Each row was made from one small tree. The marks that hang from a mark follow it in brackets, in the order of their numbers. Every link used is in the known rows. Write each row's tree.
Known rows:
z947(z25 z730(z278 z977)): [ -9.3 -14.2   3.7 -12.6  28.9  -7.5 -20.4 -13.7 -11.2 -19.5 -25.4  -5.8
   3.9 -14.2  10.8   5.7   4.2  -0.8  -2.1  -5.2  13.2  11.5  -4.5]
z278(z25 z327 z947(z730(z977))): [  0.3  13.8  11.6   9.2  -3.7  -0.2  11.7 -13.2 -18.4   5.4  19.4 -23.3
 -33.8  -8.5  28.6   0.6  -8.2 -26.7  31.1   5.2  -0.2   6.9  -6.8]
z730(z25 z262 z278): [-22.3  -7.7   1.2 -28.1  17.6   6.4 -19.9  -3.0   6.6  -8.9  -9.1   1.3
   5.5 -53.9  -1.7 -12.9   9.6   9.4 -35.1  -3.9  31.2   9.1  29.0]
z25(z730(z262 z278(z327 z947) z977)): [-11.1   1.2   5.7  -5.2  -0.9  12.7  -0.7  -5.7 -22.0  -5.8   3.0  -3.7
  -4.2 -60.1   7.6  15.9  10.4 -14.0 -17.8  -3.8  -9.5  12.6  20.7]
z947(z25(z730)): [ -9.6   0.3 -15.2  -4.9  12.1 -12.1   3.1 -25.3 -11.2 -13.4 -12.3 -17.0
   6.4  21.2  26.2 -24.9 -17.4  11.1  34.8  -2.1  11.0   4.2  20.5]
z262(z977(z278(z327 z947))): [ 32.1  10.0   2.5  26.0   2.6 -10.2   6.4 -28.1  -1.3  13.1  12.7 -27.6
 -13.1 -34.0  11.6  -1.8  -8.3 -13.6   6.2  -4.4   5.5  -1.0   9.1]
z730(z262 z278(z327 z947(z25))): [ -0.8  -1.0 -18.2   8.7  16.9   4.6  -0.5 -13.4 -11.5 -11.7   6.4 -17.2
 -10.8 -47.4   1.4   2.4   5.4   3.4 -13.2   0.6   9.3  -3.8  -6.4]
z278(z947): [ -0.3   4.0  -9.3   6.3   1.4  -1.7   9.7 -21.9   5.0   2.7   9.8 -31.2
 -13.2 -12.3   2.4 -14.3 -15.1 -14.4   4.1   2.5  17.9   4.5  23.3]
z262(z977(z278(z947(z25 z730)))): [ 26.4  -8.5 -11.3  19.0  21.9 -25.1  -5.9 -33.8  -4.6  -4.8  -9.4 -21.4
  -1.8   7.4  22.8  13.6 -18.8  10.1  10.9   2.5   7.1  -4.9  -8.1]
z327(z25(z730) z947): [-21.7   3.3   0.9   4.5 -22.9  13.7 -11.7 -28.6 -15.4   3.8 -11.7 -27.5
  25.9  26.9   2.9 -29.4  -9.3   5.5  25.8   1.5  -3.5   9.5  26.1]
z327(z25 z730(z262 z278 z977) z947): [-37.3  -5.7   4.2 -14.1 -11.0  25.6 -43.8  -5.4 -15.2 -11.3 -21.6  -7.2
  33.5 -25.1 -24.8   1.4  26.4   7.3 -23.6  -1.7   3.5  11.8  12.0]
z977(z262): [  1.6  -3.8  -1.3  -3.1  17.0  -7.8   7.2 -20.9  -0.5  -1.6 -12.4 -18.1
   3.1  -8.7  23.1 -19.4 -12.1  -3.3  -4.6   2.2   9.7   7.4  28.1]
z25(z730(z262(z977) z278(z327 z947))): [  2.4  -2.4  -3.5  13.4   4.5   8.0   0.3 -10.6 -19.0  -4.4   8.8 -14.4
  -2.9 -45.5   4.9  10.6   1.0  -2.5 -13.9  -3.0  -2.2   6.9  17.0]
z262(z977(z278(z327(z947)))): [ 25.1   8.4   8.1  17.0  -3.5  -2.8  -7.1 -33.2  -3.4  14.3   2.1 -18.7
   9.7 -19.9  -3.0  -6.7  -1.7 -14.7   0.7  -5.2   2.5   5.7  14.8]
z262(z977(z278(z25(z730)))): [ 12.6   7.3   8.4   3.9   1.4 -18.2  -0.9 -25.7 -11.9   4.1  -8.8 -18.1
  -0.1   3.9  29.5 -17.0 -16.2   0.0  37.5 -10.5  14.3   7.7  27.2]
z262(z977): [  7.1   0.3   2.8   0.2  13.1  -7.8  -2.9 -20.2   5.3  -2.6   2.6 -19.7
   2.8 -11.9  -6.3 -22.3 -10.0  -5.4   2.8  -1.7  30.6  10.2  23.5]
z977(z262 z278): [ 17.5  -3.7   2.0  -2.8  18.7 -14.8   2.9 -31.5   0.5   4.1 -27.0 -16.7
   6.4 -18.1  33.0 -10.7  -9.3  -2.7  -9.4  -6.2   2.3   3.0  31.9]
z977(z262 z278(z25 z947)): [ 15.6   3.0   1.8  16.4   4.9 -18.6  11.3 -21.2  -6.7  11.1  -3.4 -25.9
 -15.0 -12.5  39.7  -4.2 -15.7  -7.6  12.3   2.1   3.3  -0.1  17.3]
z947(z25 z730(z262 z977)): [ -9.1  -7.3  -6.5 -31.3  26.9  -6.5  -9.3 -20.5 -10.8 -22.3 -17.3   3.9
   8.2  -8.8   8.0   6.6  -0.5   9.3  -7.1   6.8  14.7   4.9   1.6]
z977(z262 z278(z25 z327(z730))): [ 10.8  14.2  -2.6  14.0   8.8  -8.6   5.5 -21.3 -15.0   7.1 -12.7 -26.5
 -14.6   3.4  64.2 -15.1  -4.9  -5.3  33.0 -10.3 -11.9  -5.7  10.7]

Write each row's tree:
[-18.8 -18.6  23.1   3.0   0.1  11.7 -32.1 -13.0 -22.8  -2.6 -32.3  -8.3
  30.0  -7.4   8.1   7.9  11.9   1.7 -21.2   2.8 -16.6  18.1   1.5]	z327(z25 z947(z730(z278 z977(z262))))
[-17.5  10.6  13.5 -15.0  -5.7  -6.2   2.3 -10.5 -16.3  -3.5  -0.9  -9.6
  -5.0   1.0  24.5 -21.8  -7.9 -12.5  38.9  -3.0  15.1  17.8  28.7]	z278(z25(z730(z977)))
[ -6.0   2.5 -12.1  -6.9   6.9   2.0   9.7 -20.9  -8.4  -4.1   7.0 -25.5
 -22.1   1.1  15.2   3.7 -16.4  -7.4   6.3   9.1  14.4  -0.7  10.2]	z278(z25 z947(z730(z262)))
[ 20.3  -4.7  -3.5  13.0  10.8 -15.3   8.4 -27.9  -0.3   8.4 -13.7 -22.8
  -2.3 -21.9  30.2   3.1 -13.9  -6.0 -10.4   1.3  -4.1   0.2  25.3]	z977(z262 z278(z947))
[ -6.2  -8.3 -11.9 -14.7  18.5  -7.5  -4.1 -17.2 -12.5 -17.5  -4.1  -1.4
  -0.9 -12.3   6.1  19.2  -4.8   6.1  -9.8  13.7   8.7   2.7  -3.5]	z278(z947(z25 z730(z262 z977)))
[ -1.2  -2.4   4.2  -1.3 -15.1   5.6 -23.2 -34.3 -16.9   3.2 -21.1 -10.1
  41.1  -3.1  -7.3  -5.2  -0.5  20.9  -2.7   0.4  -3.9   5.0  25.0]	z327(z25(z730(z262(z977(z278)))) z947)
[ -8.3 -11.6  13.0 -17.3  19.2   3.7 -16.7 -13.7  -6.3  -9.5 -23.7 -11.2
  -0.8 -27.7   5.9   6.4   5.2 -16.7 -15.8  -9.4  11.5  17.2  15.8]	z947(z730(z278 z977))
[ 27.3   5.3  -1.3  23.4   7.5  -9.6  16.2 -29.0  -6.9  13.7  -1.9 -25.9
 -12.3 -29.6  40.1   0.9 -10.2 -11.4  -3.0  -0.7 -15.3  -3.3  14.1]	z977(z262 z278(z327 z947))
[-11.4  -6.1  19.8   6.4  -4.5   8.7 -10.1  -8.0 -30.0   1.6 -14.4   1.2
  20.4 -27.9  22.2   7.0  11.3 -15.5 -11.5  -3.5 -28.0  23.0  22.5]	z25(z730(z278(z327(z947)) z977(z262)))
[-18.4  -5.5   7.1 -26.5   8.7  -0.6  -8.6  -4.6  -1.9  -6.1   5.7   8.1
  -3.8 -30.7  10.6  14.4  -0.2   3.1 -25.1  13.9  11.7   9.0  15.1]	z278(z947(z730(z25 z262 z977)))
[  3.3  16.1  15.0 -12.6 -11.0   5.7  -6.9 -21.5 -15.7   9.6   2.7  -1.4
   1.8 -40.5  -1.6   0.6  13.9 -20.0  -0.9  -0.9   4.4   8.9  13.8]	z730(z262 z977(z278(z25 z327(z947))))
[-19.8   0.2  12.6 -27.1   9.1   4.9 -14.1   0.0  -9.5 -10.3  -5.7  -0.9
  -2.8 -55.6  -8.6  -4.3  15.4 -10.9 -14.8  -5.9  31.5  16.7  19.0]	z730(z262 z278(z25) z977)
[ -8.1   2.3  18.8   1.8  -5.7  14.9 -16.2 -10.1 -11.5   3.8   0.0  -9.3
   6.3 -44.4 -15.0  -2.8  17.6 -28.9 -15.9  -5.6   3.5  20.2  13.4]	z730(z278(z327(z947)) z977)
[-15.4  -2.3 -13.0 -13.7   5.6  -8.2   0.4 -12.2 -18.1 -15.7   0.1   3.1
   8.8 -15.0   7.8   7.2  -5.3  10.3   4.6  10.9   4.8   8.1  14.1]	z278(z947(z25(z730(z262 z977))))
[ 18.8  -3.0 -10.7  20.4   8.4 -26.4  -2.5 -28.8 -11.8  -3.7  -6.4 -16.1
   8.5   3.9  25.4   1.8 -19.0  15.0  25.0  -0.2   3.9  -0.1  10.5]	z262(z977(z278(z947(z25(z730)))))
[ -3.9  -8.5 -15.2  14.3  15.9  -7.1  -6.8 -13.3  -3.0 -10.7  -2.1 -24.7
  -5.3 -22.7   2.3  -5.2  -4.8   0.8   0.4  -1.5  20.2   3.1   0.9]	z730(z278(z947(z25)))
[-34.4  -4.4  10.7   1.5 -14.8  19.9 -42.8  -5.9 -13.3  -4.7 -19.4 -17.3
  28.0  -7.0 -14.3  -8.1  20.4  -1.9  -2.6  -5.2   2.4  15.6   8.7]	z327(z25 z730(z278 z977) z947)
[ -9.0  22.1  -7.8   6.6  -1.3   4.3   5.9 -15.0  -9.8   1.1  10.3 -34.0
 -24.7  13.0  35.2 -32.2  -6.8 -14.0  47.9  -7.0  10.6  -2.1   9.1]	z278(z25 z327(z730))
[ -0.4   1.4   0.0  17.4   6.5 -15.0  12.2 -10.0 -30.5  -6.0   3.8  -3.6
   0.5  -6.8  48.7   2.0  -8.2   4.1  24.0  10.1 -23.0   7.4   0.3]	z278(z327 z947(z25(z730(z977(z262)))))
[ 24.6   5.1  -1.6  21.5   4.3 -12.6 -11.9 -32.7  -8.4   4.5   0.3 -13.8
  14.2  -6.0   1.6  -8.4  -1.7   1.9  13.5  -0.8   6.2   0.3  -4.3]	z262(z977(z278(z327(z947(z25)))))
[-20.2  -6.5  -9.9   3.6  -1.5  15.1 -25.0 -14.0  -2.8  -3.6 -16.4 -25.1
  13.1   0.0  -6.5  -4.2   5.9 -12.3  -8.5  -8.0   6.7  10.5  24.8]	z327(z730(z278) z947)
[-26.3 -13.0  -1.4 -19.5   4.7   5.3 -25.6  -9.5 -24.2 -18.4 -21.0  12.6
  34.2 -23.4 -10.6  11.5  13.6   7.9 -17.4   1.7   2.6  18.3  18.6]	z327(z947(z25(z730(z262 z278 z977))))
[-18.9 -18.5   7.9   0.3   8.3  -7.1 -21.2  -6.2 -29.2 -12.4 -27.0   8.9
  35.6  -5.9  18.2   8.0   6.8   7.2  -6.6   2.2 -13.7  21.6  13.8]	z327(z947(z25(z730(z278 z977(z262)))))
[-13.7  16.7  -6.9  10.1  -6.6  14.6  -6.8 -22.1  -9.0  -0.2  -2.6 -38.8
  -2.9  11.3  22.5 -38.0  -0.3   4.0  36.5  -6.9   0.5  -5.5   4.5]	z278(z327(z25 z730))
[-14.9  -6.2   8.2   0.5  -1.8   1.8  -7.1  -5.5 -13.8  -4.1  -6.2 -11.8
  -0.2 -34.3   6.7   8.2   0.5 -15.9  -4.7  -5.2   1.4  19.8  28.2]	z25(z730(z278(z947) z977))
[ 13.7   0.2 -15.4  -5.1  12.8   0.8  -8.0 -43.2 -14.9  -3.6 -19.1 -10.4
   9.7   1.2  16.2  13.0  -1.6   4.3  -4.6   0.9 -10.8  -8.0  -4.1]	z977(z278(z327(z947(z25 z730(z262)))))
[ -3.2  19.7  -3.5  20.5 -13.9   0.6  22.5 -17.1 -19.7   8.1  23.8 -33.8
 -28.5   5.2  38.3 -20.6 -19.6 -16.8  50.5  -0.2  -2.3   2.5  15.9]	z278(z25(z730) z327 z947)
